Each row comes from the steps of one path. Every step used is in the known rows, and no mark comes twice. Write the path behind each row, first mark first.
In the rows, zero is written as 128.
Known rows:
sele vegeb kepug bopi dupi: [141 121  98 159 160 104 159 170  87 155  76  96 157 136 137 129 139 115
 133 145 119 152 129 107 160 134 122 176 105 125 115 131  72 146 135 146
  89 168 126  82 134]
bopi kepug vegeb meni bele razosed: [166 136 106 155 217 134 157 163 113 121 117 113 156 140 133 157 125 103
 123 166 114 145 135 102 176 142  68 142 113 119  89 134  88 160 177 173
 100 118 129  99  98]
vizo vegeb kepug: [202 134 103 158 190 109 138 158 124 139 113 113 151 138 150 157 118 107
 112 132 116 151 127 105 174 128  95 185 131 114 102 158  80  97 162 157
 111 181 140 107 103]
refal kiku: [188 134 109 159 160 108 168 156  98 166 126 118 181 136 138 133 144 116
 122 143 130 146 118  89 143 138 104 128 122 127 135 127  83 121 161 181
  75 126 115  95 119]
bele mitos vegeb dupi bopi kepug: [206 131  91 187 218 170 157 154 147 151 117  85 194 129 163  97 128 140
 124 116 119 150 132  83 121 123  69 159 120 132  92 137 107 124 130 167
  99  73 123  66 138]
vizo vegeb: [194 142 107 160 175 110 147 153 122 138 115 108 178 139 158 145 123 113
 115 117 130 149 123 110 164 126  81 180 130 112  98 143  94  84 148 157
 100 141 138 102 121]
bele meni vegeb mitos: [103 138 116 191 127  90 167 164 120 142  94  92 161 128 146 125 144 115
 129 133 112 160 117 128 186 133  58 129 113 146 114 136 109 126 167 160
  86 219 124  95 160]
bopi dupi bele meni vegeb refal kiku: [160 124  92 156 142  78 159 148 108 148 112  65 185 137 131 154 163  99
 101 156 122 148 114 128 162 150 141 117 129 102 110 126 100 122 118 170
  78 127 122  99 126]
bopi kepug vegeb meni: [138 132 104 148 215 131 167 164 122 125 123 116 164 144 136 164 115 111
 126 150 125 142 138  98 162 139  48 142 114 112  90 143  85 147 160 178
 100 111 131 110  92]
kiku lebodo: [192 139 112 156 142 142 162 173 107 107 102  90 169 128 143 123 142 108
 126 127 135 153 127  99 146 137 103  99  99 157 117 111  94 104 100 156
  80 100 133 111 128]
meni bele mitos vegeb: [226 141 102 184 199 146 155 129 123 129 122 113 182 132 154  99 130 114
 122 135  95 154 132  93 164 117 119 142 120 150 103 105 115 194 151 159
  91 103 123  67 133]
kiku refal vegeb mitos bele meni: [ 75 148 101 169 132 120 171 185 100 151 122  84 142 137 149 108 172 124
 121 111 142 152 137 123 172 124  58 125 146 109  86 120 110 136 153 180
  73 179 115 102 140]
kepug vegeb: [167 139 113 173 188 127 177 146 114 142 129 119 190 142 151 128 132 120
 124 118 142 150 126  86 141 121  72 140 119 121  98 139  89 154 145 184
  86  58 130 110  98]
bopi kepug: [140 123  97 138 179 129 155 175 134 117 109  97 144 135 145 183 110 112
 122 155 121 144 136 121 162 140  85 141 117 132  99 124  81 127 149 164
  92 130 128 100 121]
bele razosed rivu: [190 138 117 172 163 110 134 171  97 118 116  69 168 118 136 147 165 112
 121 147 125 154 120 132 168 167 132 153 124 137  95 135  92  61 158 173
  67 108 132  94 130]
vegeb mitos bele: [119 122 104 182 153 119 159 147 104 155 110 100 177 110 155 111 166 114
 125 123 110 156 132  82 166 111  98 128 138 117 101 156 112 151 126 149
  78 175 131 106 124]
rivu razosed bele meni vegeb sele: [207 122 117 159 122 107 161 144 112 134 111  93 164 130 138 172 143 113
 120 104 143 155 119 160 127 144 107 157 122 155 139 164  99 126 160 202
  69 196 131 113 146]
vizo vegeb kepug bopi dupi: [204 140 102 155 188 110 134 167 118 141  92 108 149 143 143 159 134 114
 105 128 116 146 121 109 171 127 105 186 130 110  99 159  75 107 142 151
 113 168 142 104 108]
kepug vegeb mitos: [143 133 112 197 192 134 171 156 117 159 119 105 190 131 157 108 148 120
 122 123 131 153 132  68 142 112  73 132 126 116  93 153 102 153 149 173
  94  76 129 104 106]
bele mitos vegeb refal kiku lebodo: [235 134  99 181 204 147 159 146 124 160 130 116 205 131 141 116 136 126
 127 108 122 154 126  62 127 136  97 136 113 126 118 141 116 144 138 187
  83  85 130  83 115]
kiku refal vegeb meni bele: [ 88 158 102 149 150 112 166 172  90 135 139  94 147 149 138 114 169 116
 127 124 135 147 144 140 180 134  66 127 139 111  91 100 111 136 150 179
  75 157 116 104 139]
razosed rivu: [142 135 120 161 172 122 152 165 117 115 129  77 181 123 141 159 146 119
 124 127 128 146 137 119 164 156 108 148 131 130  87 141  80  69 120 176
  72 114 133 110 116]
bele meni vegeb vizo: [ 97 142 119 182 132  95 170 161 116 138  94  85 158 137 149 108 143 116
 130 123 118 158 113 139 184 137  46 137 114 152 119 124 100 119 165 157
  89 204 121  87 155]
bopi kepug vegeb mitos bele meni: [138 125 104 171 200 146 170 173 131 137 103 107 155 130 147 152 121 113
 119 149 122 148 133  80 165 126  52 136 121 115  85 154  85 168 168 173
  99 143 129 103  97]
rivu razosed: [189 122 112 164 142  92 155 149 114 123 118  82 174 110 142 147 128 125
 120 121 146 149 128 140 124 141 106 164 127 148 127 147 102 104 154 206
  76 122 132 109 143]
bele mitos: [203 133  97 163 183 125 165 141 135 134 128 123 201 143 147 136 114 129
 133 104 123 152 131 103 133 130 100 138 114 137 108 129 108 128 128 166
  81  96 134  88 122]
lebodo kiku refal vegeb kepug bopi: [ 94 129  98 134 127 143 147 189 102 128 109  78 135 159 134 111 154 123
 122 108 137 153 139 117 146 123  99 145 121 161 102 131  93  91 121 182
  91 115 124 116 123]
sele vegeb meni: [103 130 106 158 162  89 176 147  74 149 111 106 197 138 139 104 138 108
 152 136 125 153 134 108 166 142  67 168 102 115 113 129 105 121 142 153
  77 165 124  90 138]
kepug bopi dupi: [148 147 104 148 150 111 154 167 100 132  78  93 170 147 135 147 167 130
 113 121 127 141 116 125 147 127 112 138 120 129 106 126  88 144  89 155
  83  86 133 102 141]
dupi bele: [159 118  91 143 147 105 169 153 108 129 132  90 186 120 158 158 130 103
 109 119 120 152 124 108 141 140 132 132 135 122  95 115  77  91 110 160
  70  71 123 107 120]
rivu razosed bele mitos vegeb refal kiku: [252 116 108 166 160 135 157 142 119 162 123 102 189 124 140 161 146 125
 119  98 145 152 123 123 101 140 123 159 132 140 139 174 109 138 160 216
  72 133 131  96 127]
refal vegeb sele: [132 142 110 144 150 104 165 153 102 137 136  95 148 156 127 187 157 108
 128 106 136 150 142 127 156 141 107 134 119  94 102 116  97 128 102 162
  76 152 130 141 130]
sele vegeb mitos bele razosed rivu: [130 117 107 192 154 113 159 162  80 166  89  80 186 107 149  94 162 110
 140 136 120 160 133  88 168 135 118 172 120 114  97 143  97 116 147 143
  72 184 125  76 142]
razosed bele meni vegeb dupi bopi: [159 136 108 156 119 160 170 157 122 151  97  95 161 152 160 161 167 112
 126 115 128 159 113 152 149 124  76 126 122 152 115 146  90 140 127 152
  77 199 122  98 152]
dupi bopi kepug vegeb: [186 137  89 147 180 166 156 177 117 130 118  85 160 127 153 180 137 109
 110 180 138 142 127 119 128 112  65 158 120 117  77 129  54 136 115 188
  95  89 124 117 124]
razosed bele mitos vegeb: [218 124  97 159 172 169 168 140 133 152 120 116 192 159 161 139 147 125
 126  83 125 155 122 112 117 122 108 135 123 142 111 148 106 160 122 164
  75  96 129  82 118]
meni vegeb kepug bopi dupi: [150 126 102 156 145  79 137 160 108 144  92 102 138 130 127 163 156 116
 127 136 100 151 125 150 182 136 154 150 115 136 121 122  69 128 128 145
  96 200 133  97 152]
rivu razosed bele: [210 116 111 153 131 122 158 147 116 132 114  89 172 125 148 167 144 121
 119 104 149 152 125 153 112 136 120 155 131 153 131 159  99 123 145 199
  70 136 132 108 137]
lebodo kiku: [125 117 102 139 132 134 149 156 112 117 114  81 172 151 142 113 135 114
 128 119 130 155 132 105 138 122 103 142 107 175 115 141 105  85 113 173
  89  85 131 117 119]
razosed bele mitos vegeb dupi bopi kepug: [220 124  91 159 185 200 162 154 142 157 111  97 182 152 167 146 152 126
 122 102 125 153 126 113 112 118  94 141 126 139 100 151  96 150 116 158
  86 107 124  78 128]
meni bele mitos: [220 142 102 168 185 140 156 130 122 123 121 124 180 136 148 126 125 108
 125 139  97 154 134 107 169 121 128 130 119 152 107 103 110 186 145 151
  87 127 127  78 131]
lebodo kiku refal vegeb: [ 91 128  97 137 121 139 152 179 106 126 122  69 151 158 140 101 152 121
 126 109 145 153 141 121 144 123  92 139 121 159 101 124 107  80 123 185
  85  98 122 113 128]

Which path is each row?
[216 129  91 181 214 131 153 148 133 146 111 103 185 141 143 105 131 137
 119 108 109 149 125  85 132 127 107 158 115 130 103 143 104 157 130 173
  96  79 132  73 115]	bele mitos vegeb kepug bopi dupi
[176 133 106 181 176 117 145 151 116 157 108 107 180 122 161 122 146 111
 114 114 118 153 127  85 172 112  84 175 142  98  90 166 104 104 145 145
 100 185 139 102 117]	vizo vegeb mitos bele
[201 116 114 162 124 109 158 152 119 134 103  91 153 125 139 171 140 117
 119 111 138 156 120 161 132 142 110 157 125 160 136 167  94 130 168 200
  77 202 131 106 140]	rivu razosed bele meni vegeb kepug
[179 133  88 156 180 171 156 173 112 139 114  86 162 118 154 168 149 107
 110 177 132 144 128 105 134 105  67 156 126 108  72 142  59 150 112 183
  94 117 125 119 120]	dupi bopi kepug vegeb mitos bele
[184 131 105 148 205 156 160 178 123 144 115 117 156 135 131 190 122 105
 120 158 133 145 134  77 154 144  80 125 114 112 105 143  76 152 161 187
  96 117 131 112  89]	bopi kepug vegeb refal kiku lebodo
[201 124 113 168 120 134 160 155 121 142  99  72 166 120 151 157 155 123
 118 115 147 155 119 164 119 135  91 158 129 159 128 164  96 113 148 196
  78 184 126 102 162]	rivu razosed bele meni vegeb dupi bopi
[134 127 104 160 213 150 164 177 132 134 106  92 153 142 152 140 119 116
 119 142 129 144 137  97 154 131  59 146 123 123  90 131  76 143 160 167
 106  91 126  90 100]	bopi kepug vegeb vizo
[144 134 104 173 182 126 151 145 109 157 132  90 178 120 151 131 156 117
 122 125 120 154 123  84 153 132  77 155 128 115 112 149 118 151 144 194
  79  92 127 103 124]	mitos vegeb refal
[155 139  97 144 148 108 157 169  98 133  83  87 176 139 138 153 165 123
 104 117 124 141 115 119 142 132 131 137 127 121  98 121  77 130  79 152
  79  66 131 102 136]	kepug bopi dupi bele
[128 150 112 150 180 100 162 127  84 117 136 123 181 140 131 120 152  96
 136 151  96 149 135 117 194 135  68 128 118 130 109 126 121 162 141 157
  84 164 129 110 121]	vegeb meni bele
[109 131 108 176 142 114 158 164 102 155 109  80 150 128 138 145 187 117
 128 111 127 156 140 114 168 128 112 127 136  90  83 131 114 137 115 145
  80 171 129 117 136]	refal vegeb mitos bele razosed
[222 137 113 161 152 131 168 171  93 151 112 109 178 132 134 117 150 109
 121 142 135 147 118  75 139 143 111 102 107 141 139 117  80 108 140 174
  77 119 118  98 118]	refal kiku lebodo
[142 124 104 188 152 115 149 152  96 154 105  92 171 105 151 107 178 110
 124 133 109 159 125  88 169 120 111 132 136 119 100 156 115 139 143 149
  74 173 131  98 129]	vegeb mitos bele razosed
[214 146 108 153 184 105 144 143 109 138 130 117 175 147 147 162 123 100
 113 115 126 149 125 103 162 132  89 184 124 104 109 150  89  86 144 161
  94 165 140 120 115]	vizo vegeb sele
[ 75 128  99 143 127 145 151 183 105 131 117  57 149 159 145  78 160 122
 125 104 144 154 141 120 143 123  85 140 125 160 101 121 107  77 124 178
  91  98 119 104 128]	lebodo kiku refal vegeb vizo
[171 130 103 146 210 138 162 165 125 128 124 115 154 146 138 184 107 106
 119 147 128 143 137  93 153 138  76 146 112 115  97 138  72 150 157 180
  95 111 131 115  95]	bopi kepug vegeb sele
[183 153 112 159 196 104 147 137 102 131 124 122 184 143 145 128 136  99
 121 134 109 148 129 110 192 129  64 174 128 107  96 145 110 111 156 151
 104 179 138 105 115]	vizo vegeb meni bele
[ 95 150  99 149 135 117 166 184 103 140 133  84 143 146 147 127 160 126
 122 112 150 148 140 140 161 132  77 131 141 115  92 100 100 117 144 184
  72 130 116 103 143]	kiku refal vegeb
[166 146 110 184 196 170 173 154 121 159 120  89 189 131 166 111 153 127
 121 130 145 150 129  84 128 113  51 143 128 120  89 145  85 130 126 171
  97  62 122 103 123]	kepug vegeb dupi bopi
[ 83 145 112 145 157  94 172 153  97 134 133  97 162 153 125 160 168 115
 139 110 132 148 145 134 171 143  67 128 122  89  91 123 116 124 106 159
  83 153 130 133 127]	refal vegeb meni
[216 142 103 190 205 158 155 130 129 136 116 104 182 129 160  87 135 119
 124 131  94 155 134  88 165 118 112 139 123 152 103 108 120 184 150 148
  95 108 120  60 142]	meni bele mitos vegeb dupi
[214 126  97 145 158 163 169 142 132 146 119 126 190 163 156 167 142 119
 129  87 128 156 125 125 121 124 118 125 122 144 115 146 101 154 116 157
  72 121 132  92 116]	razosed bele mitos
[160 122 100 179 195 121 150 153 117 143 121  84 152 125 154 102 139 121
 117 133 107 152 124  86 154 127  90 164 122 134 109 144  95 148 155 182
  94 101 123  89 114]	mitos vegeb kepug
[186 117 116 175 120 113 160 155 120 142  99  82 165 121 146 154 151 120
 120 107 139 157 121 155 129 136 103 151 128 157 131 167 107 124 164 195
  76 191 130 101 152]	rivu razosed bele meni vegeb mitos
[106 126  96 138 126 139 149 174 106 121 123  77 163 152 146  87 141 118
 124 119 139 153 134 113 142 121  89 143 119 177 111 131 104  79 134 190
  83  90 122 105 125]	lebodo kiku refal
[201 141 105 155 187 116 137 169 117 142  97 122 147 139 147 163 125 115
 110 120 114 148 122 102 171 126  94 189 130 117 101 160  70 103 150 152
 111 176 141 107 109]	vizo vegeb kepug bopi
[135 138 100 164 137 100 156 176 101 143  70  80 170 133 137 142 173 123
 106 120 115 145 113 122 156 131 124 133 126 124  98 127  84 129  94 145
  85 115 129  95 152]	kepug bopi dupi bele meni vegeb mitos
[131 142 103 157 142 103 159 174  98 140  71  76 169 140 139 131 172 123
 106 114 119 144 110 129 155 135 114 139 127 127 101 118  77 126  92 143
  86 105 127  90 149]	kepug bopi dupi bele meni vegeb vizo
[136 136 113 169 174 100 161 147  66 140 107  96 190 128 133 102 152  99
 147 155 111 155 135 112 187 152  96 172 106 122 103 121 103 124 158 149
  76 177 123  78 140]	sele vegeb meni bele razosed rivu
[198 120 116 163 118 110 163 150 118 133 104  89 166 127 143 163 142 120
 121 104 145 155 118 163 127 141 103 155 125 160 134 161 101 125 162 200
  73 183 130 104 149]	rivu razosed bele meni vegeb
[101 149  98 145 144 121 159 195 100 143 120  94 121 146 140 141 161 127
 119 115 139 148 139 135 166 132  86 138 141 117  94 111  83 130 146 180
  80 153 118 106 134]	kiku refal vegeb kepug bopi
[190 118  81 154 167  96 158 140 124 129 119  65 203 142 143 136 146 111
 103 135 124 145 125 123 135 140 156 124 128 106  93 118 104 116  89 158
  81  53 128  90 117]	bopi dupi bele mitos
[196 132  98 194 212 151 163 141 144 154 121  93 205 133 163  79 131 144
 130  93 119 153 131  77 126 127  76 151 120 136 103 137 122 125 136 163
  93  70 124  63 136]	bele mitos vegeb dupi
[213 130  95 181 212 137 156 150 132 146 115 117 183 136 148 110 123 138
 124 101 108 151 126  78 131 126  96 161 115 136 105 144  99 152 138 174
  94  87 131  76 116]	bele mitos vegeb kepug bopi
[208 140 103 189 205 152 155 133 122 134 116 102 180 133 158  78 137 114
 122 130  93 154 132  93 165 116 111 143 124 151 103 103 116 191 152 150
  96 103 121  58 133]	meni bele mitos vegeb vizo
[238 116 106 158 146 129 160 143 126 136 117  99 185 129 145 163 134 127
 122  92 147 153 127 145 103 136 124 157 128 154 130 162 105 126 144 200
  73 129 135  98 133]	rivu razosed bele mitos
[208 131  96 185 204 133 163 139 135 143 128 107 205 137 155  98 122 136
 128  99 119 152 127  84 127 126  88 155 115 134 104 132 116 139 137 177
  86  61 128  73 124]	bele mitos vegeb
[207 135  94 192 209 163 161 145 140 154 121  87 204 129 166  84 137 142
 126 106 121 152 129  82 118 120  72 156 121 133  97 137 113 123 123 167
  94  67 123  68 141]	bele mitos vegeb dupi bopi
[150 142 117 186 200 153 176 148 126 156 120  99 190 137 164 102 144 130
 127 111 141 152 132  76 140 122  57 135 127 125  99 146  98 133 144 164
  96  68 125  97 115]	kepug vegeb dupi
